Known rows, with every way that one mark hangs from another
(sile (doru mazige)): [-21 -18  20   4   2  -7  12  -6  16  16   8   5  -5 -27  -4 -45   2  -9
 -32  -7   6  13 -11  -6 -22   7  -2 -26  -3  -2  21   5  28  45]
(mazige doru (radiba (gafufad pekataf))): [ -2 -20  19   0 -15  -1  29  -7  -1   3  28   7 -17 -32  -4 -16   1  29
  11 -10  10  35   7  18 -33  30   4 -22  -7 -11  12 -17  24  11]
(kofa (vopepe feti) (zozeno (barel givim))): [ 17  -4  20  15  -7 -17  34 -17 -43  24  -3  -4 -17 -27 -12 -14  20  27
  16  20   7  38   1 -13 -22 -12  -6  -2 -14 -22  12  -1  66  31]
(barel givim (zozeno (kofa vopepe))): [-10   8  13  -4 -19 -10  21 -18   3  22   4  14  -4 -31   1 -16  14  21
   6  24   8  57 -36  -2 -36  -2  13   6  -2 -13   0  -5  53  61]
(zozeno barel kofa): [-14  -8  13  -3 -14 -15  17  16   4  13   9  11   0 -27   2 -19   0  21
   7  18  -1  30 -18  -9 -20  14  18 -22   2 -23   1  -7  19  59]
(barel givim (zozeno (kofa (vopepe feti)))): [  5   4  20   8 -22 -12  26  -8   5  22  -4  13 -11 -30 -12 -18  20  22
  10  26   7  47 -33  -1 -34 -12  10  -2  -3 -12  13   0  58  57]
(radiba gafufad mazige): [ -7  11  14   7   4 -11  25  -2   8  15  18   7   3 -29  -4 -10 -11  27
  -4  15  11  23  -6  25 -21   2  -2 -22  -4   0   7  -9  17  41]
(kofa (zozeno (barel (givim gafufad)))): [ -6   4  16   6 -11  -6  24 -37 -28  38  11  -9 -18 -24  -9 -25   8  25
   0  19   1  26  -1 -26 -23   4   1   2 -15 -26  -1  -3  41  34]
(zozeno barel): [-14  -6  15  -1  -4 -15  16  11  -2  13  10  -3  -1 -27   2 -24   2  19
  -3  16  -2  31   2 -13  -9  15  -1 -20  -7 -17   3  -4  23  42]
(kofa vopepe (zozeno barel)): [ -1  -8  14   1  -8 -15  35 -26 -17  19  11  -2  -4 -31   7 -13   4  33
   5  14   3  44   4 -23 -12   3   0 -20  -8 -21   2  -7  66  37]
(vopepe feti (kofa (zozeno barel))): [ -6 -12  26  -6 -18 -20  29 -29 -10  17   6   7 -15 -22  -6 -11  16  21
  18  18 -11  10   5 -14  -8   4  -4 -21   8 -18   7  -4  41  31]
(mazige (doru sile)): [-24 -14  13   2 -16 -13  19   7  -2   3  16   4   1 -30  -3 -34   5  -4
 -14 -14  -3  27  -4 -11 -24  25   5 -20 -14  -6  23 -18  32  36]
(doru mazige sile): [-24 -22  17   9  -4 -10  17  -2   1  11  13  -3  -6 -34  -8 -42   1  -5
  -9  -2   4   4 -15 -10 -25  11   0 -30  -9  -6  14  -4  31  48]
(zozeno barel (kofa (vopepe feti))): [  7  -8  17  11 -16 -21  30  37  -1  18   7  13  -4 -34 -10 -19   9  28
  12  19   1  39 -21 -10 -24  -7  20 -26   0 -21  18  -1  44  52]
(givim barel (gafufad pekataf)): [ -6 -23  19   6  -9 -18  11 -21  24  54  40  16 -14 -36 -19 -39   4  29
 -10   4  -6  30  -3 -13 -27   8   8 -26  -3  -9   8   2  32  38]
(mazige (doru sile) (radiba gafufad)): [-16 -16  15   4 -21  -2  28  12  -9  -5  27   3 -26 -32 -10 -14  -4   2
  14 -10  14  24  -4  12 -27  18   4 -22 -18  -6  30 -24  27  12]
(givim (gafufad pekataf)): [ -8  -3  19   3  -3 -15  15 -18  19  37  29   3  -9 -34  -9 -45   5  23
 -12   7  -5  33  -8 -18 -33  22  13 -25  -3 -14   1   6  28  38]
(mazige doru radiba): [-17 -19  12   0 -32 -11  24   2   1  -8  12  12 -15 -29  -2 -32   3  33
  -4   0   6  37   8 -14 -26  20   8 -18 -15  -4   9 -18  29  25]
(givim (barel zozeno) (gafufad radiba)): [-11  -4  19  -5  -4  -4  14 -36  46  32  27  16 -15 -35 -13  -5   1  24
 -20  22  -2  29  -9 -28 -15  12   6 -19  -8   0  21   1  45  39]
(mazige (doru sile) radiba): [-24 -18  15  -1 -29  -5  25   8  -5  -9  16   3 -21 -35  -4 -30   4   0
   2 -10   8  28   1 -13 -26  20   7 -25 -18  -8  26 -25  34  24]
(zozeno (barel givim) (kofa vopepe)): [ -5   1  12   2 -16 -13  19  29 -24  20   4  11  -3 -32  -5 -19   8  23
   8  19   4  55 -30  -6 -35  -5  14   0  -5 -24  -1  -6  41  54]
(sile (doru (mazige radiba))): [-21 -22  21   4 -10   0  16  -5  12   7   6   3 -30 -31  -5 -39   1  -8
 -17  -6  13  16  -3  -6 -29   1  -3 -28  -4  -4  26  -2  28  35]
(barel zozeno): [-18   0  15  -3  -9 -11  18 -41  28  16  11   2  -4 -28   9 -22   5  23
  -5  19  -1  35  -7 -11 -10  15  -2 -18  -2  -3   0  -1  36  45]
(givim barel gafufad): [-12 -23  14   5 -18 -24   8   0  23  49  32  18 -12 -31 -23 -45  -2  34
 -12  14  -4  25  -7 -20 -21  -2   9 -22 -12  -1  14  -3  32  38]
(radiba gafufad): [ -8  -5  15   3  -2 -19  14  15   2  14  20   9  -5 -27  -5 -26  -5  25
   6  14   4  28 -12  14 -19  15   1 -22  -8  -3   3  -3  22  32]
(mazige (radiba gafufad)): [ -8 -14  18   2 -16 -13  16   9  -2   5  19   3 -29 -32  -8 -20  -6  29
  22  16  12  29  -7  12 -22  12   4 -22 -11  -4   9 -12  22  21]
(gafufad (givim barel) pekataf (radiba mazige)): [ -4   6  23   2  14   1  21 -17  33  13  10  16   5 -33  -9   3  -1 -20
 -19  10  -5  32  10  18 -25   5   3 -18  -4  -8   8  -3  25  48]
(mazige doru (radiba (gafufad givim pekataf))): [ -1 -10  21  -2 -17   0  27  -4   2  -1  18   9  -7 -27  -6 -11  -2  -8
   7  -6   8  38   9  29 -38  25  10 -16 -16 -15   8 -18  22  13]
(mazige radiba): [-17 -13  16   3 -24 -13  17   4   7   4   7   3 -32 -34  -4 -35   2  22
  10  20   8  34   2 -11 -22   9   6 -22 -11  -7   3  -8  25  33]
(sile (doru (mazige (radiba gafufad)))): [-11 -21  22   6  -2   2  17   1   8   8  15   1 -30 -31 -10 -25  -7   1
  -6  -8  20  10  -7  16 -30   0  -3 -29  -5   0  29  -3  22  22]
(vopepe feti (kofa (zozeno (barel givim)))): [ -4  -5  27  -6 -15 -16  25 -26 -35  20  -3   0 -23 -21 -11 -13  24  18
  21  15  -7  15  -3  -4 -14  -2 -12   1   3 -22   2  -3  38  32]
(barel (givim (gafufad pekataf radiba)) zozeno): [ -7  20  25  -4  11  10  16 -51  17  26  13  -6 -21 -35  -5 -15  17   5
 -19  20   0  43 -13 -15 -37  27   4   2  -5 -18   7  11  35  37]
(radiba (mazige (doru sile))): [-23   4  10   7  -9  -4  34  -6   6   1  17   7   9 -28  -4 -22  -2  -1
 -27 -13   3  23   1  -3 -24   9  -1 -23  -9  -2  21 -21  23  42]
(sile doru): [-19  -4  16   2  -2 -14  10   7  16  12   9   7 -12 -25  -1 -42   4 -13
 -27  -2  -2  33  -9  -5 -17  11   0 -21   0   0  24   1  25  41]

Rows
[ -8  -4  16   2  -7  -8  22 -32 -36  19   1  -8 -15 -20   0 -13  10  21
   9  21   0  30   4 -13 -14  11  -8   0 -12 -25  -5 -10  40  39]  (kofa (zozeno (barel givim)))
[-17  19  16   9  -1   5  31  -3  19   6  21   5  -1 -37 -14 -14  -7  -7
 -45 -11   5  21  -4 -21 -33  13  14 -21 -12  -3  33 -12  30  36]  (givim (gafufad (radiba (mazige (doru sile)))))
[ -9   4  19   5  -5 -15  11 -11  -6  42  18  -1 -16 -32 -14 -48  14  19
 -11  13   0  37 -12  -6 -42  15   7  -4  -7 -15   0   7  25  37]  (barel (givim (gafufad pekataf)))
[ -3 -24  19   2 -23 -16  11  14  10  21  20  18 -24 -26 -19  -8  -8  -1
  22  17   6  27  -1  28 -19  -5   0 -16 -21  -5  15 -16  26  23]  (mazige (radiba (gafufad (givim barel))))
[ 14 -10  21  15  -5 -19  37 -19 -15  23   5  -1  -9 -29  -5 -12  11  33
  13  18   0  35   7 -21 -12  -9  -1 -25  -8 -20  16  -1  70  31]  (kofa (vopepe feti) (zozeno barel))
[-23 -28  20   7 -17  -6  20  -3  -2   2  10  -8 -29 -36 -10 -35   1  -3
   5   0  11   8  -6 -12 -26   6   2 -30 -14 -11  18 -10  34  38]  (doru (mazige radiba) sile)
[-12  22  19  -3   0   5  14 -32  15  20   7  -1 -20 -29  -7 -15   8  11
 -23  28   5  38 -17 -24 -30  19   5   5 -12 -11   9   8  35  40]  (barel (givim (gafufad radiba)) zozeno)
[ -5 -22  25   4   5   9  21 -16   8  13  23  -4 -29 -33  -7 -22   0  -6
   1 -14  17  19  -9  22 -34  11  -6 -30   3 -10  28   0  24  21]  (sile (doru (mazige (radiba (gafufad pekataf)))))
[-11 -24  20   8  -8   0  22   3  -8   6  21  -8 -29 -35 -14 -21  -7  -2
  19   0  19   2 -15  13 -29   5   1 -29 -13  -6  24 -13  30  28]  (doru (mazige (radiba gafufad)) sile)
[  8  -2  18  13 -18 -16  24  42 -26  22  -1  12 -11 -30 -17 -21  16  25
  12  21   5  44 -24  -3 -33 -14  13  -5  -5 -22  13  -1  40  50]  (zozeno (barel givim) (kofa (vopepe feti)))
[-10 -20  21   1  -4 -20   9  -8  20  29  16  15   2 -29 -11 -24   6 -13
   2   4 -11  32   6  12 -21  10   3 -21  -8 -10   1  -8  31  42]  (gafufad (givim barel) pekataf)
[ -3   4  17   4   3  -1  34 -22  10  11  29  11  16 -29   1  -7  -2  28
 -11 -12   8  30   2  30 -27  22   0 -21   0  -6   7 -12  16  30]  (radiba (gafufad pekataf) (mazige doru))
[  0  -5  22   2  -7  -6  19  -5   7   8  14   0 -20 -28  -3 -15   0 -13
  20  10   5  35   1  30 -34  14   6 -22 -10 -15   3 -10  23  22]  (mazige (radiba (gafufad givim pekataf)))
[  7  -2  18   7 -21 -12  31 -12  28  19   8  16  -5 -30  -6 -16  14  31
   9  25   7  44 -28  -5 -29  -5  16 -21   3  -7  15   2  61  55]  (barel (zozeno (kofa (vopepe feti))))
[ -9 -28  24   9   0   5  25 -14  -5   8  29 -13 -30 -39 -11 -16   0  -7
  25  -7  14   7 -12  18 -39  17  -2 -33  -6 -14  23  -9  31  26]  (doru (mazige (radiba (gafufad pekataf))) sile)
[ -1  12  18   3   3   1  34 -14  13   7  16  14  24 -22  -1  -3  -5  -6
 -16  -7   4  33   5  41 -34  15   4 -15  -9 -11   3 -11  14  33]  (radiba (gafufad givim pekataf) (mazige doru))
[-14   6  16   4  -9 -11  10   7 -16  35  12  -3 -13 -27 -13 -37   5  22
 -10  21   2  31 -12 -21 -26   3   5   0 -14 -18  -1   1  18  38]  (zozeno (barel (givim gafufad)))
[-16 -10  18  -5 -13 -16  13 -34  42  25   9  16   4 -22  -4 -10   4  -7
  -7  19  -7  30  -1   4 -12   0  -4 -10 -11  -5   3  -8  40  50]  (gafufad (givim (barel zozeno)))
[ 10  -8  19  15 -21 -27  25  34   9  18   7  19  -8 -35 -14 -33   9  28
   6  17   2  40 -22  -6 -35 -10  24 -26  -2  -9  14   3  48  53]  (zozeno (kofa (vopepe feti)))
[ -6  17  20   3   2   9  35 -27  27  12  22   9   4 -38  -8 -19   0  21
 -44 -10   2  34   5 -15 -39  24  17 -21  -5  -9  12   3  25  34]  (givim (gafufad pekataf (radiba (mazige doru))))
[-14 -15  13  -4 -26 -12  16 -35  50  49  32  25 -12 -27 -13 -19  -1  34
  -2  22  -3  31 -29 -18 -22  -3  22 -20   0  -6  12  -5  38  59]  (givim (barel (zozeno kofa)) gafufad)
[  7 -23  17   6 -24 -20  29 -11  38  36  18  30  -9 -35 -17  -8  12  35
  15  19   2  41 -23  -3 -20 -16  11 -23   1  -4  28  -4  63  56]  (givim (barel (zozeno (kofa (vopepe feti)))))
[ -9  -3  27 -10  11   2  16 -47  46  14  10  11  -2 -32   0   9   9 -24
  -6  14 -11  35   4   6 -18  20  -2 -13  -6 -11   9  -4  39  42]  (gafufad (givim (barel zozeno)) pekataf radiba)
[-16 -20  12  -7 -24 -14  14 -35  45  27  22  25  -6 -27  -3  -5   4  28
   9  19  -4  33 -22  -2 -15   8  11 -20   2  -7  12 -10  40  64]  (givim (barel (zozeno kofa)))
[-10 -17  16  -4 -17  -7  19 -53  55  51  41  22 -10 -33  -9 -17   6  27
   2  11  -7  35 -25  -9 -28   7  20 -23   8 -15  10  -3  37  57]  (givim (barel (zozeno kofa)) (gafufad pekataf))
[ -6  -8  17  -1 -25  -6  22  12  -1  -7  11  13  -7 -21  -8 -13  -9  -2
   4   0   7  34   3  23 -30  15  10 -12 -23  -7   8 -20  24  18]  (mazige doru (radiba (gafufad givim)))
[-14  15  16   4  -6   0  31   1   6  -2  15   7  18 -22  -6  -4 -12 -35
 -19 -10   5  22  -2  33 -30   3   3 -16 -18  -3  22 -22  22  35]  (radiba (gafufad givim) (mazige (doru sile)))
[ -5   7  26  -2  13  -6  14   1  18  -3  -1   3   0 -32   1 -18   6 -30
 -11   9  -8  37   1   4 -32  31  11 -20  -7 -15  -4   4  29  41]  (gafufad givim pekataf radiba)
[ -2 -16  22   2   7  -8  11 -11  32  35  34  13 -19 -45 -18 -24   3  17
 -12   6  -9  31  -1 -21 -26  20  13 -24  -5  -9  19   5  34  35]  (givim barel (gafufad pekataf radiba))
[-19  -7  18 -18 -14 -20  25 -43 -11  13  12   6  -9 -25   6  -9   9  18
  12  14 -10  17  -1 -16 -10  12  -6 -18   7 -19  -2  -7  39  35]  (vopepe (kofa (zozeno barel)))
[ -4   7  11   3 -22 -12  20  27 -18  38  17  12  -8 -35 -14 -30   6  29
  -4  21   8  54 -33 -22 -41 -11  24   0  -9 -25   9   0  41  52]  (zozeno (barel (givim gafufad)) (kofa vopepe))
[ -3  10  20   5  13  -6  29 -21  12  19  24   3   2 -31  -1 -11  -4  19
   1   6   7  27  -4  31 -27  11  -2 -27   4  -8   4  -5  13  39]  (radiba (gafufad pekataf) mazige)
[-14 -13  15  -3 -17 -13  13 -45  42  48  31  16 -11 -29 -13 -24   1  35
 -10  22  -4  28 -10 -22 -12   0   3 -17  -6  -1  15  -1  39  39]  (givim (barel zozeno) gafufad)
[ -6  17  21   3  16   2  26 -21  22   2   9  -1  -2 -40   1  -8   3   8
 -20   9   0  33   4   4 -27  21   4 -23   2 -11   2   1  23  45]  (gafufad pekataf (radiba mazige))
[ -5 -15  26  -3 -20 -27  29 -31   1  18   6  11 -19 -26 -10 -24  17  20
  18  15 -10  10  -1  -8 -17   8  -2 -24   8  -6   5   0  46  33]  (vopepe feti (kofa zozeno))
[  0  -1  13   4  -7 -12  29 -23 -41  24   2  -6 -11 -28   0 -14  12  26
   8  17   7  52  -3 -16 -20  -3  -6   1 -11 -23   0  -5  61  35]  (kofa vopepe (zozeno (barel givim)))
[ -1  19  22   6  11  -4  24 -15  15  16  15   2  13 -22  -3  -6  -8 -15
  -4   9   4  26  -3  46 -32   2   3 -19  -3 -13  -5  -4  17  41]  (radiba (gafufad givim pekataf) mazige)
